Known rows, with every step that occurs
sano, sezat, tega, zeluf, pozetu: [ -4 -15  -2  11  27 -24  26 -18 -27 -28  11  41 -17  14  10  10  12 -30
  52  13 -32   9   6 -37  -2  13  -6 -17   5   6   5  -9   8  19 -11   5
 -10 -19  27 -21   1]
tega, sezat: [  6 -18 -12  22   8   7   6 -10 -23 -36   3  34 -11  25   8 -16   7 -16
  26   3 -21 -13   3 -14   0   3  14  -9  -5   8  18  -9  10  29  -8  17
 -25  -6  21 -40 -12]
lilu, sano, sezat, tega, zeluf, pozetu, lafo: [ -4 -11  -3   5  22   6  27 -26 -21 -41   2  45  -4  15   7   6   1 -39
  68  23 -23   2  15 -51  19   3  12 -24   3  -6  24 -11   5  35 -22   2
  -8 -21  23 -34 -21]
vaki, pozetu, zeluf, tega, mugi: [-18 -21   0  23  12  12   9  -6 -17 -10 -18  24  -3  21  18  27 -13 -16
  50   3 -23  20 -15  -1  20  -1  26  -2  -5  -8  -9 -23  23  20 -12   7
   4   2  20 -14 -16]
semiv, toleber, pozetu, zeluf, tega: [ -1 -20   3  22   9  17  14  -7 -19 -28   7  19 -13  25  13  31   4 -21
   6  -3 -18  14  -9  29  14   9  16 -25 -17  19   1 -15  23  14 -23  29
  22   6  23 -27 -37]
zeluf, pozetu, lilu, sano: [  4 -16 -14   1  12   9   0  -6  -9 -34  -5  30 -13  17   9  -3 -31 -29
  63  21 -17  12  22 -41   3   5  22 -24 -18   6  23  -5  15  36 -23  15
 -38 -19  18 -44 -33]
tega, mugi, pozetu, lafo, semiv, toleber: [  4 -21   2  23  27 -24  15  -9 -19 -18 -13  57  -4  18  23   2  -8 -14
  44  13 -37  30   3 -15   4   8  11 -14 -13 -17   6 -13  10   7 -16   0
   4  -4  21 -30  -7]
vaki, sano, lilu, pozetu, zeluf, tega, sezat: [  1 -12  -3  13  -5  18 -11 -17 -26 -31   2  -7   3  25  12  14 -22  -5
  34  -2 -12  -6 -10 -11 -20   3  30  -7   0  21   3 -21  22  30 -12   9
  -8 -19  21  -7 -24]
mugi, pozetu: [-27 -19  -2   4  28  -6  -6  -9 -21 -17 -13  10 -12  23  19  11 -11 -20
  42  23 -17  13  -8 -21   9  18   8 -19 -21  -5   2 -11  14  19  -6   3
 -10 -10  25 -33   0]
lilu, pozetu: [-29 -24  -1   4  15  11   9 -13 -19 -22  -6  13  -9  17  10  20 -13 -13
  23  23  -9  -4 -12  18  11  13  10  -5 -17   9  -1  -9  17  20 -12   7
  -5 -15  18 -46 -24]
lilu, pozetu, lafo, semiv: [-15 -21   4   7  20  17   7 -17 -19 -18  -3  35  -6  14  14  11  -6  -7
  35  25 -15   9   5   9  35  12  12 -21  -5  -3  10  -9  11   9 -13   9
 -17 -21  19 -35 -39]
lafo, pozetu, zeluf: [-17  -8  -3  16  10   5 -10 -16 -34 -17 -11   2 -14  17  16   9  -1 -21
  17  16 -25  18  -5  16  35  -2  27 -10 -17   2  -4 -12  10  19   1  -5
  -9  -6  19 -10 -41]
sezat, tega, zeluf, pozetu, lilu: [ 13 -10  -7  15  24 -24  23 -26 -21 -14   4  17 -22  19   8  13 -11 -31
  62   1 -28  25  28 -46  11  16   6 -12  -7  13  -9  -8  17  28 -12   5
 -32 -17  20 -11 -10]
sezat, tega, mugi, pozetu, lafo, semiv, toleber: [ 13 -16   2  15  27 -29  25 -19 -19 -16   0  59 -16  16  13  17   6 -25
  38  10 -41  29  15 -21  -3  11   5   8  -5   1   2 -12  13  17 -18  -6
  13  -5  19 -19  -3]
mugi, pozetu, lafo, semiv, toleber: [ -9 -20   5  10  31   0   0 -12 -21 -20  -5  41  -7  20  22   9   2 -15
  46  25 -29  30   2 -17  25  18   6 -35  -9 -12   8 -12  12  13 -13  12
  -7 -11  27 -24 -19]
semiv, toleber, pozetu, lafo: [ -1 -25   3  20  39  16  15  -5 -14 -28   3  40 -11  25  13  18  -3 -17
   5   8 -25  20  -2  29  24  16  12 -33 -10  15  12 -11  27  14 -26  31
  21  -1  25 -27 -39]
zeluf, tega, mugi, pozetu, lafo, semiv, toleber: [  0 -26   0  22   9   3  24   6 -14 -25   7  34  -2  27  19  19   3 -12
  52   1 -28  26  -3 -20   6   4  14 -12  -7 -15   8 -17  14   4 -22 -16
  10  -4  22 -40 -11]
mugi, pozetu, lilu, sano, sezat: [-14  -4  -5   4  35 -11  -8 -13 -17 -29 -18  24  -9  13  13   1   4 -40
  62  29 -11   5   3 -60   3   4  15 -27 -11  -9  22 -13  17  22 -13  23
  -9 -14  27 -25 -25]
tega, zeluf, pozetu, lafo, semiv: [  6 -20  -1  20  15  -8  18 -22 -25 -16   0  27  -6  21  23  -3 -28  -9
  77   5 -32  32  23 -31  42  18   9 -47 -14 -13  -6  -8   4  16  -8  -2
 -52 -22  24 -22 -18]
tega, zeluf, pozetu, lafo: [ -2 -24  -3  22  28  -3  19 -20 -22 -17  -4  15  -5  25  21  -1 -28 -13
  71   4 -28  29  14 -31  39  19  10 -50 -14 -11  -5 -10   9  19 -11   7
 -42 -18  24 -28 -10]
mugi, tega: [-24 -17  -1  17  18  -5   2   9 -20 -23  -2  28 -20  20   3  13 -26 -22
   6   5  -5   3  -5  22  12   2   9 -10  -6  13   8 -10  25   8 -23 -17
  -4  -5  21 -22 -19]
zeluf, pozetu, lafo, semiv, toleber: [  7 -32  -2   8  13  16  11  -3 -15 -31  10  58 -11  21  18   3 -17  -7
  49  20 -38  31  15  -4  19  16   8 -37  -8   0  14  -5   7  22 -22   9
 -29 -17  23 -43 -25]
sezat, tega, mugi, pozetu: [  0 -15  -4  10  29 -33  20 -18 -20 -13  -8  35 -19  18  11  16  -5 -29
  40  10 -30  17  11 -27 -12  11   7  17 -11   4  -2 -11  14  21 -13 -11
   8  -6  18 -26  12]
lilu, pozetu, zeluf, tega: [-25 -18   2  13   0  25   8 -17 -23 -20  -4  -4  -6  19  13  30   3 -17
  29   9  -2  -2 -16   8  22   6  20 -15 -13   6  -5 -17  14  11 -11  18
  -3  -8  17 -44 -27]
vaki, sano, sezat, tega, mugi, pozetu: [ -7 -11  -2   7  34 -34   4 -11 -29 -33  -5  36  -5  18   8   6 -13 -22
  34  13 -31  15   0 -14 -27   6   7  11   3   6  11 -20  18  22 -19 -28
   8 -19  24  -5   7]
pozetu, lilu: [ -1  -3 -11  22  21 -17  -9   2 -15 -22  -7  26 -15  12   6  -6 -16 -32
  28   8  -7   9  18 -32   9   0  17 -16   3  13  20 -10  22  14 -13  31
 -24 -14  22  -8 -44]
pozetu, lafo: [-15 -18  -3  21  35  11   1  -2 -18 -22  -6  34  -4  21  12  -1 -14 -19
  27  13 -13  15   9 -14  40   8  16 -35  11  -2  24 -11  13   9 -15  21
 -11 -14  24 -22 -30]
pozetu, lilu, sano, sezat, tega, mugi: [ 11   5 -11  16  21 -25  11 -10 -15 -36  -7  54 -11   5   0  -6   1 -49
  47  13 -14  -2  23 -61 -10 -13  19   1   9   5  34 -12  16  23 -23  22
  -1 -15  19 -13 -42]
sano, sezat, tega, mugi, pozetu, zeluf: [ -3  -6   1  16  32 -36  15 -19 -28 -21  -6  51 -17   8  13   8  24 -36
  36  15 -29   6  -2 -37 -14   3   2  -4   6  -1  11 -15   6   7  -8  18
  15  -7  25 -19   7]
zeluf, tega, mugi, pozetu, lilu, sano: [ -4 -15  -9  16   9   0  16   3 -10 -27  -6  11  -3  24  12  13  -9 -28
  67   2 -12  11   3 -49  -2  -5  25  -4 -13 -13  15 -17  18  15 -22 -14
   4  -6  19 -42 -16]

Rows
[  0 -24 -12  22  -4  28  16   5 -18 -40  17  10  -7  33   6   5  13 -15
  39  -6 -13  -9  -3 -21   5  -1  18 -10  -2   5  18 -13  14  21 -15  -3
 -12  -6  21 -48 -13]
zeluf, tega, sezat
[  1 -23   6  25  18  -7  23  -7 -22 -22   5  43 -15  22  13  13 -25 -13
  40  -2 -27  30   5  11  29  11   4 -39 -16  -1  -8 -10  21   9 -26 -19
 -26  -8  24 -18 -21]
mugi, tega, zeluf, pozetu, lafo, semiv, toleber
[ -9  -7  -1  17  26 -30  24 -17 -30 -26   8  38 -15  12   7   9  17 -34
  37  11 -25   3   5 -34   3   7  -5  -9  13   7   6 -12   9  15  -9   8
  -2 -17  27  -9  -7]
sano, sezat, tega, zeluf
[ -3 -19  -5  23  18   4   7  -1 -22 -33   1  35 -20  25   2  -2  -6 -19
  11  -4 -12 -11  -5  12   4  -2  12 -11  -8  11  15 -10  24  15 -21  -6
 -13   0  21 -32 -10]
mugi, tega, sezat
[  1  -7  -7  16  31 -35   6 -11 -16 -24 -23  44  -6  11  16  -8  -5 -35
  59  16 -22   9   4 -54 -17  -4  17  -9 -13 -16  21 -14  12  13 -15  10
   2  -8  22 -30 -10]
tega, mugi, pozetu, lilu, sano, sezat
[ -2  -8  -3  20  16 -27  25 -26 -28 -14   4  15 -17  19   6  18  -7 -31
  40   0 -22  14  19 -26  19  13   3  -1  -1  13 -12 -11  13  27  -9  -6
 -15 -14  20  -6  -9]
sezat, tega, zeluf
[  3   5 -10  11  20 -12   5 -10 -16 -38  -3  43 -13   6  -2  -2   6 -50
  43  19  -8  -5  22 -59   0  -9  17  -6  12  11  35 -11  17  27 -21  26
  -7 -17  22 -11 -49]
pozetu, lilu, sano, sezat, tega
[ -1   2 -13  14   8  -3  -4  -6 -13 -34 -11  27  -8  11   2  -5 -20 -42
  42  14  -2  -1  22 -45  13  -8  26 -12  -2   8  29 -11  18  30 -21  21
 -21 -16  19 -17 -57]
pozetu, lilu, sano
[  5 -21 -13   6  20   0  -3   0 -11 -25  -1  28 -19  18  12  -4 -26 -22
  52  14 -21  20  18 -31  -1  11  14 -28 -14  11  16  -5  17  22 -17  21
 -40 -17  21 -35 -23]
zeluf, pozetu, lilu
[-15 -18   1   9  20  19  -4 -13 -13 -12  -3  15  -5  16  17  16 -16 -10
  33  19  -9  -3  -9 -24   4  12  19 -29   4  13   9  -8  19  16  -7  46
   2 -21  24 -18 -36]
sano, lilu, pozetu, lafo
[-13 -10  -3   9  25 -18  14  -7 -25 -32  11  50 -18  11   3  10  19 -34
  22  19 -22  -3   2 -23  -7   5  -4  -1  17  14  21 -10  10  15 -13  10
   9 -16  26 -18 -10]
sano, sezat, tega
[  1 -16   0  16 -23 -11  11   0 -25 -34  16  61 -11  12  12   9  -8 -13
  14  17 -29  14   8  18   4   6   1   1  -4  12   4  -7   6  23 -16  -2
 -12 -14  21 -17 -43]
lafo, semiv, toleber
[ -6 -14  -7  16  16  -5  17   5 -12 -33  -3  21  -2  21  12  10   5 -30
  68   6 -14   6  -2 -58  -9  -7  20  -8  -7 -16  22 -18  15  10 -21 -10
  10  -8  22 -41 -13]
zeluf, tega, mugi, pozetu, lilu, sano, sezat
[ -6 -12  -1  18  26 -14  17  -9 -21 -29  -5  30 -15  16   7   4 -23 -32
  56   2 -13   9   6 -27  12   0  11 -35 -15  -2   6 -11  23  14 -26 -11
 -25 -12  24 -20 -22]
mugi, tega, zeluf, pozetu, lilu, sano, sezat
[ -7 -10  -5   1   8  -3  27 -25 -23 -43   3  38  -7  14   6   9  -2 -39
  64  23 -23  -4  12 -43   4   2   8 -11  -5  -1  17 -10   5  41 -20  -6
  -9 -21  22 -37 -18]
lilu, sano, sezat, tega, zeluf, pozetu
[-10 -20  -5  16  25 -32   8  -8 -19 -14 -21  29  -8  19  21   1 -21 -18
  43  12 -26  16  -2 -21 -10   8  13  -2 -22 -12   1 -13  11  13  -9  -8
   0  -4  19 -38   9]
tega, mugi, pozetu
[  3  -9  -6  31 -11  21   4 -12 -27 -29   3   8  -7  24  13   5  14 -22
  34 -11  -8  -4  -1 -21  18  -5  24 -23   1   4  11 -19   7  15  -8  29
 -18   0  21 -33 -19]
pozetu, zeluf, tega, sezat
[-26 -26   2  10  37  23   9 -15 -16 -20  -8  22  -4  19  12  15  -7 -13
  28  23 -11   6  -7   9  33  14  15 -25  -6  -1  10 -11  18  12 -16  21
  -4 -15  20 -41 -30]
lilu, pozetu, lafo
[-13 -14   0   7  21   9 -15 -11 -21 -25  -5   7   5  21  13  12 -44  -4
  27  13 -13   7  -5  -3  -6  10  25 -14   4  19   7 -17  25  26 -16   6
  -4 -28  22   2 -31]
vaki, sano, lilu, pozetu, lafo
[-13 -22  -1  22  11  30   5 -12 -18 -19 -11  19  -5  25  15  21   4 -16
  52   3 -22   9 -15  -4  24   0  26 -10  -3  -4  -4 -22  22  29 -10  22
  -8   2  23 -18 -17]
vaki, pozetu, zeluf, tega, sezat
[ -5 -23  -5  18  11 -12  19 -18 -25 -19  -2  10  -9  23  20   3 -32 -13
  65   5 -27  22  10 -23  21  18   8 -33 -23  -4 -14  -8   8  26  -8  -4
 -43 -18  22 -32  -5]
tega, zeluf, pozetu
[  2  -9  -1  15  23 -33  14 -26 -24  -7 -13  31 -19  15  14  17   1 -32
  38   5 -29  18  11 -29  -7   8  11  10 -10   4  -5 -15  11  18  -9   2
   6  -2  17 -21   9]
sezat, tega, mugi, pozetu, zeluf
[ -4 -11  -4  15  25 -34  23  -6 -24 -29   5  61 -16  10   6   4  14 -33
  25  13 -29   0   3 -26 -20   0  -1   9  13   7  20 -11   8  10 -13   4
  17 -12  23 -21  -1]
sano, sezat, tega, mugi
[ -4 -19   5  11   6  16   3 -14 -15 -19   8  35  -5  13  18  20  -8  -6
  27  21 -19   3  -7 -11  -3  13  15 -23   4  16   5  -8  16  18 -11  43
   5 -20  24 -13 -47]
sano, lilu, pozetu, lafo, semiv, toleber
[  7 -18  -3  15  31  -9  28 -28 -22 -14   5  22 -17  22  11  15 -11 -25
  61   4 -31  28  23 -35  27  20   6 -22  -4   5  -7  -9  12  25 -13  -1
 -25 -17  21 -19  -3]
sezat, tega, zeluf, pozetu, lafo
[ 18  -6  -1   9  -9  -3   8 -11 -18 -32   8  54 -16  11   9   8  -9 -21
  27  14 -23  13  26   6  12   3  14  -8 -17  14  15  -7  15  24 -23   8
  -9 -12  20 -13 -65]
lafo, semiv, toleber, pozetu, lilu, sano
[-11 -19   0  18   0  31  11 -24 -23 -26  -2   1  -5  21  12  20  16 -15
  32   4  -6 -10 -16   3  15   4  21 -16 -14   5  -1 -17  13  17 -10  25
 -10  -4  18 -51 -21]
lilu, pozetu, zeluf, tega, sezat
[  2 -17   2  23  11   6   9  -2 -20 -29   9  63  -5  15  14   3  -4 -14
  23  15 -27  24  13   3  35   7   9 -27  11   0  19 -10  10  12 -19  15
  -9 -14  24 -13 -46]
pozetu, lafo, semiv, toleber
[  9 -16   2  11  -8  -5  10  -7 -22 -26  14  53 -18  16  14  13  -8 -10
  16  13 -30  16  15  28  11  11   5  -7 -17  16   5  -6  12  17 -17   0
  -5 -11  22 -17 -47]
lafo, semiv, toleber, pozetu
[ -3 -10   1  16  15  19  -1 -14 -21 -11  -4  -6 -18  25  17  22  -7 -19
  29  -5  -5   9   9   5  34   8  26 -32 -19  11   7 -14  18   2 -11  20
   0  -2  22 -24 -31]
toleber, pozetu, zeluf, tega
[  5  -8  -4  14  34 -29  21 -17 -24 -26   8  41 -20  11   8   4  15 -36
  57  10 -29  12  15 -52  -4   9  -2 -20   8   7  10  -9  13  15 -11  19
 -16 -19  27 -11 -11]
sano, sezat, tega, zeluf, pozetu, lilu
[ -5 -12  -1  24  18 -32   2 -18 -25  -9 -27  26  -7  15  25   2 -15 -23
  42   6 -24  17  -3 -23  -2   4  18 -10 -21 -13  -3 -16   7   8  -5  10
  -3   0  19 -30   6]
tega, mugi, pozetu, zeluf
[  2 -15 -13   1  17   6   2  -4 -11 -39  -2  40 -13  14   9  -7 -17 -33
  64  25 -19   7  17 -47  -5   3  17 -29 -10   4  30  -6  12  30 -22  19
 -30 -20  22 -43 -31]
zeluf, pozetu, lilu, sano, sezat
[ 16 -18   1  16  16 -13  34 -27 -23 -20  15  44 -17  19  11  19  -3 -21
  55   4 -41  34  25 -22  21  19   0 -17  -4   8 -11  -9  10  28 -17  -2
 -23 -16  21 -14 -14]
sezat, tega, zeluf, pozetu, lafo, semiv, toleber
[ -3  -9  -5  13  24 -33   7  -5 -29 -38   1  44  -4  15   3   3 -19 -23
  23   7 -29  10   5  -5 -25   0   9  17  13  14  16 -20  17  23 -22 -28
   7 -21  22   0  -4]
vaki, sano, sezat, tega, mugi
[-18 -13   2  29  19 -21  15  -5 -27 -17  -5  14 -15  21   7  12 -30 -22
  26  -7  -8  10  -2   7  26   4   7 -22 -12   3 -10 -12  24   8 -18 -22
 -17  -6  23  -9 -16]
mugi, tega, zeluf
[ 11   1  -6   2  42  -2   3 -20 -12 -22  -5  27 -24  14   3   8   2 -40
  39  12  -9   1  29 -32  14   4  20 -17 -10  16  30  -8  25  17 -21  26
   3 -13  22 -13 -48]
toleber, pozetu, lilu, sano, sezat, tega
[ -8  -1  -5   0  39 -14  -2 -19 -17 -27 -13  27 -14  13   9   8  12 -45
  62  28 -13   7   9 -67  -2   6  12 -16  -8  -3  21 -13  18  26 -14  20
  -3 -14  25 -20 -20]
mugi, pozetu, lilu, sano, sezat, tega
